What can hang from each mark:
Q: D F G
G: A Q X
X: G J
D: K Q
K: D F G
A: G
F: Q
J: E X

Known rows, with every way that one mark hangs from another:
{A {G {Q D} {X J}}}: [-11.9  -9.8  -2.3  -7.8  20.2  -1.8  26.7  -9.7   7.0  -4.2   7.5  14.8
  15.4 -19.6 -15.2  -9.1  -2.8  -9.2  14.7  -1.6 -21.3   1.3  -1.7   0.5
   7.4]
{G A {Q F}}: [-29.4   0.9 -28.9  22.0 -15.9 -26.1 -33.8  35.2 -20.3 -11.8  28.3   4.0
  10.8   3.4 -15.0  -3.0  -0.5  15.5  25.3 -25.6  28.4   7.1   7.4   5.0
  10.5]
{A {G {X J}}}: [ 12.8 -17.2  -6.8 -22.7  12.1  26.0  20.6 -38.6  20.6  -6.7  19.4  23.7
  16.2 -12.8 -10.1 -21.9   1.1 -10.9   2.8  10.0 -15.5 -23.8   4.9   8.9
  10.5]
{J E {X G}}: [ 35.2  -2.0  20.1   2.2 -22.9  28.3 -19.1 -41.2 -40.0  18.4  -7.6 -19.1
 -58.1 -16.9 -15.0 -49.1   0.5  -2.9 -37.5  24.7   0.7 -49.8 -18.3  10.1
  16.4]
{X {G {Q D F}} J}: [ -8.6   4.6  14.6 -13.5  21.3  19.9   7.8 -12.0  28.4  19.9   1.8 -12.1
   2.8  -7.2 -16.1  -0.4 -12.4 -11.6  17.9  17.8 -15.1  -1.2  10.1  13.4
   1.9]
{D {K {G A}}}: [ 24.6  -5.6  -4.9  -7.4 -24.8  -1.4  -7.9  -5.9  25.4 -10.9  13.5   4.8
  14.2   0.9  11.6  10.5  24.4   1.9 -10.8  -8.8  16.7  -6.3  21.9  12.6
   5.5]
{D {K G}}: [ 27.8  -5.1  -3.3 -14.4  -6.5   9.4   5.3 -16.7  30.7  -1.0   7.9   0.6
  13.8  -1.5   7.7  16.1  27.7  -1.6 -19.7  -9.4   7.4 -11.9  12.7   9.4
   9.6]
{K {G X}}: [ 23.3  15.9   0.5  -9.2  -0.8  -2.6  19.5  -6.4  11.5  -6.2 -15.6   5.2
   4.7   3.3   9.1  18.9  11.4   8.1 -19.0 -16.5  -6.9  -5.9  -0.7  -8.5
   6.7]
{Q {D K} F {G A {X J}}}: [-50.3 -25.1 -17.1   6.0 -59.4 -27.0 -30.0  11.2  30.4  -3.4   0.3   9.3
  10.2   2.2  -7.8  26.1 -25.6 -22.3  29.0  22.5  46.8  22.2  44.7   5.4
 -17.9]
{K D}: [  9.3 -22.6  -1.9 -13.5  25.1  -5.5   3.0 -19.0 -17.4  -5.5  -4.5 -13.5
   1.0  -1.3   1.4   8.9  -9.6  14.1 -10.7   0.9   0.0  -7.0 -44.8 -12.7
 -17.8]
{J E {X {G A Q}}}: [ 23.0   5.0  20.0  17.4 -31.2   8.2 -27.7 -14.5 -51.1  10.9  -5.5 -16.9
 -54.8 -16.1 -11.7 -55.3  -1.2   2.1 -21.2  14.9   4.6 -33.0  -9.7  10.8
  17.1]
{K D F}: [ 23.1  -0.1   1.3   2.9  42.9  25.4  13.8 -27.7 -22.3  -5.5 -15.6  -1.9
   3.0  -6.8  -2.0  23.3 -16.9 -11.7 -18.2  11.0  -8.1  10.1 -54.4 -10.6
 -34.4]
{D {K G} {Q F}}: [ 22.0  -6.2 -21.8 -15.0   8.3  29.0  -8.7  -3.6  56.9   3.8  27.8   1.6
   4.6  12.4  24.9  24.6  43.7 -18.9 -12.7  -4.1  -1.7   7.0  35.1  -5.0
  15.2]
{K {G Q {X {J E}}}}: [ 15.3  26.9  12.2   1.4  15.1   6.1  32.6   0.5   8.6  -4.2 -20.5  -2.7
  -0.9   6.0  11.8   6.0  10.3  14.6  -6.4 -20.2 -16.9   3.9   1.8  -0.4
   6.9]
{G A {Q D F} {X {J E}}}: [-55.7   5.0  -1.8  19.5 -30.1  -7.3 -14.0  12.1 -21.4 -16.7  -3.5 -11.0
  -5.2   8.3  -3.0   3.3 -20.0   4.1  38.9  -6.6  32.9  36.6  21.2   9.3
   0.3]
{K F {G A {Q D}}}: [ 22.3  35.5  -0.9  35.3   9.7 -18.9   5.1  36.4 -14.8 -11.7 -13.1  13.5
   6.0  -8.3  -0.8  33.3  -2.6  -1.8  -3.6 -16.0 -14.7  27.5 -16.2  -7.7
 -23.3]
{Q D {G A}}: [-14.6 -27.3 -10.2  14.9 -40.8 -72.8 -42.7  44.0  -9.9   0.2   6.8   5.9
 -12.1  -2.3 -16.6   7.0 -22.9  18.1  13.7  -1.5  14.2 -12.1 -14.7  -9.4
 -13.9]
{G Q}: [ -7.6   1.5  -9.4   3.2  25.2 -14.1  -1.6  16.8 -15.0   5.2  12.6  -8.6
   4.7  -2.5 -15.5  -4.4  12.2  19.3   0.3 -35.1  -3.3  -8.9 -23.4  -0.6
  23.3]
{F {Q {D K} G}}: [-24.7  -9.6   0.1  -6.2   7.0 -26.4  -8.0  43.6  -6.8  30.5  14.5  -6.0
  14.6  12.0  -0.9  -7.0  11.7  10.1 -10.3  -1.9 -11.4 -13.0   1.7  -5.4
   7.1]
{A {G {Q D} X}}: [-14.7  -8.5  -9.1   0.7  13.2 -20.4  20.2   4.1  -5.9  -3.1   5.8  19.0
  10.5 -22.2 -19.6   0.4   0.9  -5.0  10.1  -9.2 -19.3  -0.5 -11.1  -9.6
  13.5]
{K D F G}: [ 48.1  22.1   6.6   9.9  44.7  13.0  35.7 -10.9  -6.7  -9.6 -34.6   8.1
   5.8  -7.1  13.9  41.7 -10.6  -9.1 -26.8   9.4 -27.6  18.5 -45.3 -20.9
 -49.3]
{X G {J E}}: [ 34.6   0.0  26.4 -18.3   6.1  48.4   4.0 -43.4  18.5  18.0   7.0  -8.6
 -29.1   6.3  -4.6 -31.8  -6.5   8.0  -1.8  30.5 -17.5 -44.2  -4.7  22.6
   8.7]

Rows:
[ -4.1  -3.7 -10.5  -2.1  18.3  -6.7  22.8  -1.8  -0.3  -3.6  12.1  25.3
  14.7 -18.4 -15.7 -12.6   8.7  -3.0   7.6 -12.6 -20.0  -9.6  -5.5  -5.4
  21.9]  {A {G Q X}}
[-45.0 -20.3 -18.6  16.3 -53.6 -32.1 -32.8  16.9   3.8  -1.6  -2.3   9.7
 -11.5   7.6 -15.3  16.1 -38.5  -2.3  28.5  21.4  37.0   5.9  18.8  -2.6
 -21.1]  {Q D F {G A {X {J E}}}}
[  3.4  -8.5   3.9  -6.7 -12.4  -2.6  -3.6  -6.4  15.3   7.9  -4.6   8.5
 -11.3  11.2  -2.5 -20.3  -9.4  10.9   1.0   1.5   3.8 -28.0   1.3   3.8
   8.8]  {Q {G {X {J E}}}}
[ 29.7  30.0  12.9  17.1  11.0   1.2  26.3  -2.4 -14.5 -26.5 -44.0  13.5
   9.6  -0.6  27.2  38.8 -15.9 -13.3 -10.1   9.6  -9.5  43.3 -20.3 -20.1
 -47.6]  {K D F {G A X}}
[ 18.0   5.9  13.4  12.3 -16.5  23.6 -15.6 -26.5 -42.1  21.0  -8.6 -17.8
 -53.1 -17.6 -19.2 -43.1  -0.8  -5.8 -28.0  18.8   2.6 -36.4 -12.9   8.4
  18.5]  {J E {X {G {Q F}}}}
[-51.0   2.6   3.0   1.7  -1.8  19.7  15.0 -15.0   2.5   2.0 -14.0 -19.5
  -1.2   2.6  -5.5  18.7  -5.9 -11.1  18.2  -5.3  22.3  31.8  17.3  11.0
   9.7]  {G {Q {D K} F} {X {J E}}}
[-18.8  -9.5 -12.8   2.0  12.5   8.8  22.8 -13.1   2.6  -2.1  10.4  18.0
   5.1 -16.0 -20.1  -4.7  -8.8  -8.8  17.6   8.0 -12.3  -2.3   0.8   0.7
   3.9]  {A {G {Q D F} {X {J E}}}}
[-55.1   4.2  -2.6  -4.0  12.5   9.3  14.0  -6.6   2.7   0.6 -12.8 -17.8
  13.1  -1.7 -11.8  21.5 -12.9 -12.2  19.7 -12.4  14.8  35.8  11.8   3.6
   7.1]  {G {Q D F} {X J}}
[ 30.3  -0.6  24.6  -8.1 -19.4  32.9 -15.8 -28.6  10.3   5.0  14.2  -3.8
 -28.3   9.9   0.3 -39.3 -10.7  12.0  12.7  31.6  -4.5 -36.4   7.6  26.7
   3.3]  {X {G A} {J E}}
[ -2.9  -2.6   9.5   1.7 -27.8  -3.3 -28.3  -9.4 -17.2   8.7  -3.3 -16.4
 -10.0 -29.8 -15.8 -23.8   0.5 -30.9 -13.5  14.0  15.2   1.4  19.5  10.0
  10.0]  {J {X {G A {Q {D K} F}}}}
[ 15.2 -10.6  -2.7  -5.8  -5.7   0.8 -30.3  16.5  20.0   1.3  22.6   3.0
 -26.1  24.9  23.1 -27.9  15.0   9.8   8.4  -4.5 -11.0 -10.9  10.2  -6.5
  19.3]  {D {Q {G A {X {J E}}}}}
[  8.5   3.2  -2.3  -0.2  -0.9  21.8  -9.3   0.8   9.3   9.4  18.4   8.6
  20.2   5.8   4.5  -3.0  19.7 -16.0 -13.2   2.2   9.1  -2.8  15.1  14.8
   6.7]  {D {K {F {Q {G A}}}}}
[ 25.0  18.2  -0.4  13.1  -1.8   9.8   4.5   4.7  17.0  -8.2   1.3  11.1
  17.9  -3.7   8.1  21.0  22.5 -14.1  -9.6 -12.2   5.4  16.8  15.1  11.3
  -0.8]  {D {K F {G A Q}}}
[-36.3  -1.0   1.6   1.2  -9.8 -40.1 -15.9  54.6 -24.2  19.3   7.2  -1.5
  11.2  17.2   3.4 -13.4   0.3  15.3   1.6  -4.7  -5.9  -2.5   5.0 -11.7
   5.5]  {F {Q D {G A X}}}
[ 16.2  11.1   4.4  15.9  15.0 -46.7  13.7  35.7 -18.0 -21.8 -20.9  -0.9
   7.6  -1.2  20.2  20.3  -4.4  23.7   4.4 -14.4 -13.5  24.7 -24.1 -21.1
 -32.8]  {K D {G A Q}}
[ 10.2   2.9 -10.3  -3.5   0.2   3.8   8.7  -1.8  29.2   1.2   7.4   1.8
  18.2  -2.4   2.4  22.6  27.6  -4.1 -11.0 -15.6   9.6   0.9  18.5   6.8
  10.7]  {D {K {G {Q F}}}}
[  1.1  -3.4  11.1 -20.6  -2.3  43.7   9.7 -49.0   2.6  -3.2  -3.6 -12.1
 -10.4  12.6   4.0 -17.2  -2.0   6.3  -4.1   0.5  10.3 -15.2   0.0  15.3
  16.1]  {G {X {J E}}}
[-18.5   5.9   3.5  -8.6   2.1  -7.7  -8.3  36.6  -7.1  17.2  16.7   4.2
  20.5  24.9  12.0 -38.6   8.0  15.8   1.2  -3.6  -8.4 -14.5  19.9   2.5
  13.6]  {F {Q {G A {X J}}}}
[ 14.9   6.4   3.1  -7.8  11.8   4.2  12.1   1.4  22.4 -25.6 -17.2  -1.6
   5.7  15.5  45.7  20.5  -1.4  -5.3   8.4  10.5 -10.6  41.3  14.0 -21.3
 -33.3]  {K {D {Q F}} {G A {X J}}}
[  5.1 -22.2 -14.3 -14.3  35.4   9.1  -6.3 -10.1   1.0  -2.2   8.8 -13.1
  -5.2   7.7  13.5  14.6   1.9   1.8  -4.8   4.3  -6.9   6.0 -29.4 -22.4
 -14.1]  {K {D {Q F}}}
[-23.3  -6.1  -1.6  -3.6  13.3 -33.1  -9.7  49.2 -19.3  30.2  13.9  -5.7
   8.8  12.8  -6.0 -11.6   3.6  18.8 -10.2  -4.3 -18.1 -19.2 -12.4 -11.9
   4.5]  {F {Q D G}}
[-44.9  11.7  -8.1   5.7 -17.7   6.4 -10.0   6.3  -0.7 -19.0   6.6  -1.2
  20.3   9.7   2.0  -8.9  -7.5  -3.3  36.8 -15.5  32.2  33.9  38.1  15.3
  12.3]  {G A {Q F} {X J}}
[ 19.5   8.0  11.1  -9.7  18.5 -13.4  35.6  -9.5  -1.6 -14.3 -40.4  -3.7
   5.1   0.5  23.5  32.9  -4.9   7.2 -16.4  -1.7 -13.8  17.9 -23.6 -25.2
 -26.8]  {K D {G X}}
